Known rows, with every step that occurs
poto, risadul: [ -3  -4  -7 -26 -10   8   4  -3  -9   5  22 -14  -6  -9   2 -18   1 -32
  29   0  -7   8 -24 -27 -26 -20  16  17   7   4   1 -35 -20 -14 -10  57
   9  14  14   6 -13 -56]
loba, deta, risadul, takuru, kelegap: [ -4  29 -16 -19 -18  21   0 -32 -27  13   4 -57 -36 -16  17 -10   0 -26
  47  16  17  -1 -14 -40 -27   1  50  24  17  14 -19 -46  -4 -10  -1  56
  31  -1   3  11  40 -65]
kili, zeti, mebi, loba: [ 12  -9  -3 -30 -14 -19 -25 -12  -1  21  17  40  19  28 -38 -13  -1 -49
   6 -49 -49  12  -1  -1 -49 -29   3  14  32   1  16 -45 -22  -5 -38  40
  20 -18  50   0 -33 -46]
mebi, loba, deta, risadul, poto: [-10  11  -4 -20 -22  24 -16 -50 -13  18  19 -53 -19   0 -32 -14  -6 -72
  20 -22 -11  10 -17 -21 -40   6  34  27  43   5  -8 -30 -35 -16 -30  31
  50  15  24  12  79 -71]
bufo, zeti, mebi, risadul: [  5  -9  -9 -28  -8  -4  -9 -17  -8  18 -15  36  21  27 -39 -16  -1 -45
   6 -13 -50  22 -13   0 -29 -43  27  18   9   5   3 -51 -15 -11 -27  49
   8 -20  40  10 -46 -60]
kelegap, takuru: [  8   5 -25 -19 -20   5  -4   3 -24 -12   8 -20 -29  -8 -19 -16   7  -9
  24 -10  -2 -18 -17 -42 -29  11  45  15  25  15   4 -49 -31  -7   1  34
   8 -10  13   9   7 -61]
kili, bufo, zeti, mebi, loba: [ 19 -37  -5 -29 -12 -18 -38 -22  -3   5   4  60  31  37 -39 -21   0 -51
 -12 -41 -64  23  -6 -14 -43 -46   6  17  30   3  11 -40   5  -4 -46  51
  16 -45  62  -7 -44 -54]
zeti, mebi, risadul, deta: [-13  19  -6 -23 -10   4   0 -12  -9  24  -8  -5  -8  14 -31  -9  -1 -55
  19 -10 -36 -10 -12  -4 -24 -19  41  21  11   8  -5 -43 -22 -24 -28  37
  28  13  13  18  -5 -71]
zeti, bufo: [ 18 -15 -15 -17 -14   2 -36 -12 -20 -16   1 -11  -1  -1 -20 -14   8 -17
  18 -23 -28 -24 -27 -17 -32   3  15  14  20   9   0 -39   4  -8 -31  26
  18 -26   9  -7   2 -47]
risadul, mebi, loba: [-18  14  -4 -20 -23 -11   1  -7 -12   1  15 -15 -15  -8 -39 -12   1 -47
  35 -19 -15 -39   0  -1 -42 -25   3  20  34  -4  -2 -33  -2 -10 -32  47
  25  -2   0   1   7 -42]
deta, risadul, poto: [  6   5 -15 -19 -16  24 -20 -26 -24   2  -2 -37 -36  -8 -27 -14  -3 -46
  14 -19  -5 -10 -31 -32 -20   7  42  23  35   1 -17 -32 -15 -25 -11  29
  22   3  13  14  66 -72]
luri, bufo, poto, risadul: [  5 -45   3 -29 -11  11 -34 -31  -4  -2   5  12  -4 -20  -3 -21   3 -35
   6 -10 -11  40 -23 -25 -24 -30  41  16  -4   2   5 -28 -10 -16 -14  33
  -6  -2  36   6  -9 -75]
deta, risadul, takuru, kelegap: [  9  25 -21 -17 -21  17   3  -8 -28  -1  -8 -48 -45 -13  17 -12   2  -5
  42  14  23 -19 -15 -34 -20  -9  50  24   5  11 -23 -42   3 -23   4  49
  14  -4  -4  18  20 -68]
kelegap, takuru, risadul, poto, bufo, kili, zeti: [ 19 -40 -29 -24 -14   0  -9 -13 -23 -14   5  34 -53  17 -26 -12   1 -33
   4 -16 -25 -27 -23 -38 -32   1  56  14  51 -15   4 -41 -14  -7  -5  19
  26 -27  54  10  14 -59]
zeti, kili, bufo, poto, risadul, takuru, kelegap: [ 40 -41 -13 -12 -23   6 -24 -15 -22   3   2   1  -2  17  35 -31   4   4
   4 -19 -19 -18 -12 -32 -27  -8  53  15  -2   9 -16 -35  55 -19  -7  30
  28 -40  52   2 -34 -50]
deta, risadul: [  5   9 -12 -23 -18  15 -16 -26 -10   5  -1 -35 -21  -9 -24 -15   1 -35
  19  -9 -11  16 -32 -23 -30  -9  28  20   6  10 -11 -37 -14 -16 -16  44
   7  -3   4  13  21 -74]
loba, deta, risadul: [ -7  15  -7 -24 -18  22 -19 -48 -13  19  10 -50 -11 -12 -18  -8  -1 -53
  27  -4 -14  27 -30 -29 -38  -1  31  21  14  13  -6 -42 -20  -4 -19  48
  25   0   6   8  44 -71]
mebi, risadul: [ -1   2 -13 -15 -13   3   4  -6  -6   3   4 -21  -7   5 -13 -13   4 -32
  26   8 -14 -17 -30  -7 -19   1  33  19   4   9  -8 -43 -18 -20 -15  40
  20  -1  -2  12   0 -63]
loba, deta: [ -4   7  -8 -22 -13   6 -12 -30 -16   8  13 -27  -1 -18 -17 -11   3 -45
  29  -6 -10  -6 -19 -28 -37   1  24  16  27  13   2 -45 -21   4 -19  36
  23 -12   9  -7  23 -48]
bufo, poto: [ 19 -17 -11 -19 -15  12 -31 -28 -12   2   5 -17  -4 -11  -9 -27   6 -26
   4 -18 -15  -2 -18 -24 -32  -5  24  16  16  11  -4 -32  -7  -9 -16   8
   3 -17  20   1   0 -56]
poto, bufo: [ 10 -16  -9 -20  -7  -5  -7 -11  -6 -24  11  -7  -7 -24 -37 -17   2 -42
   8   3 -15 -34 -23 -17 -43 -22  10  17  10  -4  -7 -30 -13  -6 -31  28
   4 -27  21  -9  13 -50]
risadul, poto, bufo, kili, zeti, mebi: [ 32 -40 -12 -24  -2  -9 -30 -21 -11  -5  -9  60   2  11 -52 -22  -6 -57
 -16 -40 -46 -34 -11 -21 -47 -27  26  14  46 -18   2 -35   5  -7 -34   0
  26 -45  74  -9   1 -45]
kili, bufo, poto, risadul, mebi, loba: [  3 -36   0 -22 -17   2 -28 -20  -7  11  36   4   0  21   1 -27  -1 -43
   4 -25 -39  12 -13 -20 -40 -26  12  18  18  -6   0 -17  27 -19 -31  49
  26  -6  42   2  -6 -62]
kili, zeti, bufo, poto, risadul, takuru, kelegap: [ 32 -28 -18 -21 -10   6 -41  -4 -24   9  18  13 -14  20  47 -24   3   4
  22 -11 -25 -14 -10 -23 -36  -7  34  13  11   0  -3 -35  41 -17 -13  43
  28 -23  50  -1 -18 -43]
loba, deta, risadul, poto, bufo, zeti, mebi: [  1  -7  -4 -33  -5  19 -27 -61 -17  17  -4  -4   0  -1 -55 -15 -11 -81
   0 -14 -39  22 -20 -25 -48 -31  36  24  33  -5 -10 -35 -15  -8 -34  40
  26 -10  55   7  53 -73]
poto, bufo, zeti: [ 15 -28  -8 -26  -6  -6 -21 -22  -3 -19   1  26   8 -12 -42 -22   0 -44
   2   2 -30 -19 -15 -12 -49 -42   9  17  14  -8  -1 -34   2  -2 -37  48
   1 -45  40  -9  -4 -43]
mebi, loba, deta, risadul, poto, bufo, zeti: [ -2  -9  -2 -25 -16  19 -26 -59  -5   8  16 -20   0   3 -48 -19 -10 -83
   5 -12 -31  13 -11 -11 -57 -21  24  27  37  -9  -7 -25 -22 -12 -45  44
  45  -7  52   7  69 -67]
risadul, poto: [  7  -4 -17 -17  -9   7 -15  -7 -28  -8   3 -15 -29 -14 -24 -18   1 -40
  17 -21   0 -48 -18 -32 -19   8  35  19  54   0  -9 -36 -17 -18 -10   9
  26 -10  16  -3  46 -49]
loba, deta, risadul, takuru: [ -8  32 -17 -21 -18  18  -9 -44 -20  15   3 -58 -28 -22   1 -12  -1 -43
  35   5  12  19 -20 -35 -36  -3  36  23  18  11 -19 -41 -12 -11 -11  62
  31   3  -1  14  54 -71]
kili, bufo, poto, risadul, mebi, loba, deta: [ -6 -30   4 -23 -15   7 -31 -38  -6  20  42  -6   7  17   6 -23  -3 -56
  10 -23 -39  24 -14 -24 -46 -19  16  19  21  -3   0 -19  22 -12 -33  51
  38  -1  46  -2  12 -62]
loba, deta, risadul, poto, bufo, luri: [  7   1 -10 -17  -6  25 -31 -58  -5   6  10 -45 -39 -15 -38 -20  -6 -73
  11   0 -28  -2 -38 -32 -39   0  32  25  43  -6 -14 -22 -31 -14 -30  23
  28 -17  22   1  88 -75]

Rows
[ 14 -23 -10 -18  -4   2  -1 -22  -9   1 -18  23   2  19 -56 -18  -5 -58
  -9 -19 -39 -17 -20  -9 -29 -23  42  20  18  -8  -6 -37 -18 -16 -28   1
  24 -16  50  10  -9 -68] | zeti, mebi, risadul, poto, bufo, kili
[ -9  29  -9 -18 -27  18   5 -30 -16  14  16 -59 -27  -3   0 -13  -2 -37
  43   2  11   3  -2 -23 -39  -6  40  27  18  13 -14 -39 -24 -13 -16  51
  41   7   9  14  40 -67] | mebi, loba, deta, risadul, takuru, kelegap
[ 25 -38  -9 -30  -6 -18 -42 -18 -11   4  -5  62  25  27 -35 -19   2 -42
 -10 -35 -61  15 -16 -23 -35 -44  14  14  29   3   9 -44  14  -1 -35  48
   5 -53  56 -11 -45 -52] | kili, bufo, zeti, mebi
[ 31 -25 -15 -12  -9  -7 -42 -17   5 -10  11  13 -19  11 -14 -26   7 -31
   0 -18 -48 -14 -35 -30 -25  -9   5  15  42   2   4 -32  -9 -10 -29  21
   2 -62  16 -16  -7 -54] | kili, bufo, luri
[-11   8  -2 -20 -20   5  -7 -33  -5  10  26 -31   6  -2 -25 -13   1 -57
  27 -17 -12   6  -7 -15 -48  -3  13  20  32  11   4 -39 -38  -1 -34  33
  39  -1  15   0  22 -51] | mebi, loba, deta
[ 29 -24 -13 -21 -24  -6 -33 -25 -11   3 -20  31  27   5 -29 -25   4 -26
   2 -31 -41 -14  -9  -2 -43 -28  27  13  18   8   2 -50  26  -1 -30  43
  16 -54  41  -2 -42 -33] | bufo, zeti, kili
[  3 -39  -4 -30  -5  -4 -28 -26 -14   3 -28  57   7   8 -51 -13  -3 -57
   2 -23 -39  14 -13  -8 -14 -41  55  19  29  -6   3 -46 -13 -19 -26  34
   4 -22  51   8 -12 -72] | luri, bufo, zeti, mebi, risadul, poto
[ -1  -1  -4 -33 -16  14 -26 -54 -16  29  -2  12  10  22 -53 -18  -9 -78
   2 -37 -44  42  -4 -14 -46 -39  27  24  42   2   2 -40 -23  -9 -38  42
  33  -5  60  11  24 -69] | bufo, zeti, mebi, loba, deta, risadul, poto
[ 20 -53   2 -30 -20 -23 -46 -31  11   5 -20  88  25  15 -49 -13   1 -50
  -9 -54 -52  25  -3  -2 -46 -46  26  11  18  -6  24 -47  -7   1 -42  20
   9 -43  64   1 -63 -56] | luri, bufo, kili, zeti, mebi, loba
[  8 -37  -5 -23 -10   3 -31 -16 -14   7  24   8  -7   9   7 -25   0 -35
   7 -17 -36   8 -23 -31 -32 -22  18  16  12  -3  -3 -21  38 -17 -19  43
  15 -13  39  -3  -8 -60] | kili, bufo, poto, risadul, mebi
[ 25 -26 -15 -21 -12 -11 -55  -5 -13  -2   9  25   8  14 -12 -12   5 -23
  14 -35 -50 -25 -23 -10 -45   1  11   9  27   1  10 -43  21  -6 -35  39
  27 -40  33 -12 -12 -36] | kili, zeti, bufo
[-26  20  -2 -21 -21  -7   0 -24 -12  14  22 -27 -11 -10 -36 -10  -1 -60
  39 -16 -14 -27   0  -8 -48 -18   6  20  39  -1  -1 -35  -5  -2 -34  49
  37   2   3  -3  26 -42] | risadul, mebi, loba, deta
[-12  19 -10 -24 -21   8 -10 -21 -19   8   1 -35 -32 -12 -30  -9  -1 -40
  31  -7 -15 -10 -23 -17 -33 -22  22  21  14  -1 -14 -35  14 -17 -17  58
  11   1  -9  12  23 -66] | deta, risadul, mebi
[ 28 -39  -4 -17 -22  12 -52 -34  -4  14   3   9  12  15  10 -27   2 -36
 -13 -36 -51  -1 -19 -19 -37 -10  42  15   3   5  -5 -27  49 -21 -31  29
  40 -27  57   3 -11 -56] | zeti, kili, bufo, poto, risadul, deta
[ 23 -49  -3 -25 -22 -14 -48 -31  -4 -11 -33  56  25 -11 -42 -17   5 -33
  -1 -32 -34   1 -10  -3 -34 -42  41  12  12   2   5 -50  22  -2 -32  39
   2 -58  46  -2 -42 -47] | luri, bufo, zeti, kili
[ 21 -37 -12 -22 -14 -19 -18  -9  -5   5 -33  76   0  19  -6 -11   2 -17
  15 -16 -27  -6  -1 -12 -20 -37  62  14   5  -3   6 -57  19 -12 -13  30
   9 -43  49   8 -66 -62] | luri, bufo, kili, zeti, mebi, risadul, takuru, kelegap
[ -5 -33   4 -29 -14  15 -41 -34  -1   6  -1   9 -14 -27   2 -19   1 -46
  11  -7 -13  27 -13 -24 -25 -30  47  18   3  -2   2 -22   4 -23 -21  32
   9   8  34  10   9 -74] | luri, bufo, poto, risadul, deta
[ 10 -20  -5 -24 -11  21 -18 -24  -9  13  18 -17  -4  -3  11 -29   1 -28
   9  -7 -13  25 -23 -26 -29 -19  23  16   0   8  -2 -27  -9 -16  -9  28
   6   8  30   8  -9 -64] | bufo, poto, risadul
[-14  13  -5 -27 -12  16  -5  -8  -7  13  16 -17 -22 -15   7 -14  -1 -45
  32   3 -10  -8 -14 -27 -27 -22  27  20  15   2   0 -30  -3 -23 -18  58
  29  24  11  11   9 -57] | poto, risadul, deta
[ 10  19 -24 -14 -17   1  13  10 -32 -13  -1 -24 -42 -18  25 -16   6   5
  47  12  32 -61   1 -33 -13  -6  41  20  20  11 -17 -48   1 -14   6  33
  12 -20   1   1  -3 -44] | risadul, takuru, kelegap
[ -3  -6 -31 -23 -18  10   9  -6 -36  -9  11 -24 -75   4 -20  -8   4 -26
  28  -7   7 -25 -24 -44  -8  17  65  18  52   2  -5 -46 -42 -15  12  19
  19   7  12  17  44 -68] | kelegap, takuru, risadul, poto
[ -4  16 -18 -21 -11   5  14   4 -19   2  13 -23 -28 -19  29 -19   1 -20
  37   9  23   2 -12 -33 -25 -25  23  19  10   2 -13 -36 -13 -21  -1  66
  15  14   4  11   0 -58] | poto, risadul, takuru
[ 12 -27  -5 -26  -5  -3 -19 -26 -13  -9   4  33   3   7 -65 -25  -8 -71
 -11 -28 -38 -22   0  -9 -45 -43  17  22  47 -14  -5 -27 -20 -13 -44  20
  25 -22  67  -4  24 -51] | risadul, poto, bufo, zeti, mebi, loba
[-22   9 -21 -24 -27  -4  20  -3 -25  -1  20 -20 -63  11 -27  -4   5 -29
  41  -4  -6 -17 -11 -23 -25 -12  40  19  37  -1   0 -44 -32 -10  -5  47
  21  15  -1  21   8 -62] | kelegap, takuru, risadul, mebi, loba
[  8 -32  -5 -24 -13  11 -15 -17 -19  -7  -2   2 -27 -24  27 -22   4  -8
  25   9  17  10  -8 -34 -13 -32  57  19  -4   2  -8 -32   6 -22   3  30
  -2  -5  32   9 -12 -72] | luri, bufo, poto, risadul, takuru, kelegap
[ 16 -27 -12 -22  -3   3 -22 -18 -20 -21   0  20 -11 -14 -40 -25  -4 -55
  -1 -11 -23 -45 -13 -21 -35 -24  26  20  46 -15  -8 -28  -1 -13 -28  24
  19 -37  50  -9  38 -44] | risadul, poto, bufo, zeti
[ 47 -36 -13  -6 -21 -10 -48 -25   3  -5  -7  18   0  19 -21 -27   7 -24
 -12 -38 -61 -31 -32 -15 -33  -1  17  12  29   6   2 -38  17  -9 -33  18
  13 -75  31 -12 -31 -43] | zeti, kili, bufo, luri
[  0  21 -23  -9 -13   3  27  13 -23  -4  -2 -36 -35   3  28 -14   4  -1
  49  28  20 -52  -9 -17  -7   4  55  23   2  10 -20 -49  -7 -27   5  48
  23  -2  -5  16  -4 -58] | mebi, risadul, takuru, kelegap
[ 16 -25  -7 -22  -8  -8 -27 -23  11  10 -13  57  14  20 -40 -14  -4 -62
  -8 -14 -66 -16 -11   5 -54 -39  26  16   5 -14   6 -36  16 -11 -47  32
  33 -35  62   4 -32 -55] | poto, bufo, kili, zeti, mebi, risadul, deta
[ 38 -54  -5 -16 -21   6 -44 -30  -6   8   6  11  22  20   7 -30   3 -23
 -15 -38 -45  12 -27 -20 -37  -8  35  12  -1   8  -5 -32  37 -12 -23  26
  25 -36  58   2 -31 -55] | zeti, kili, bufo, poto, risadul
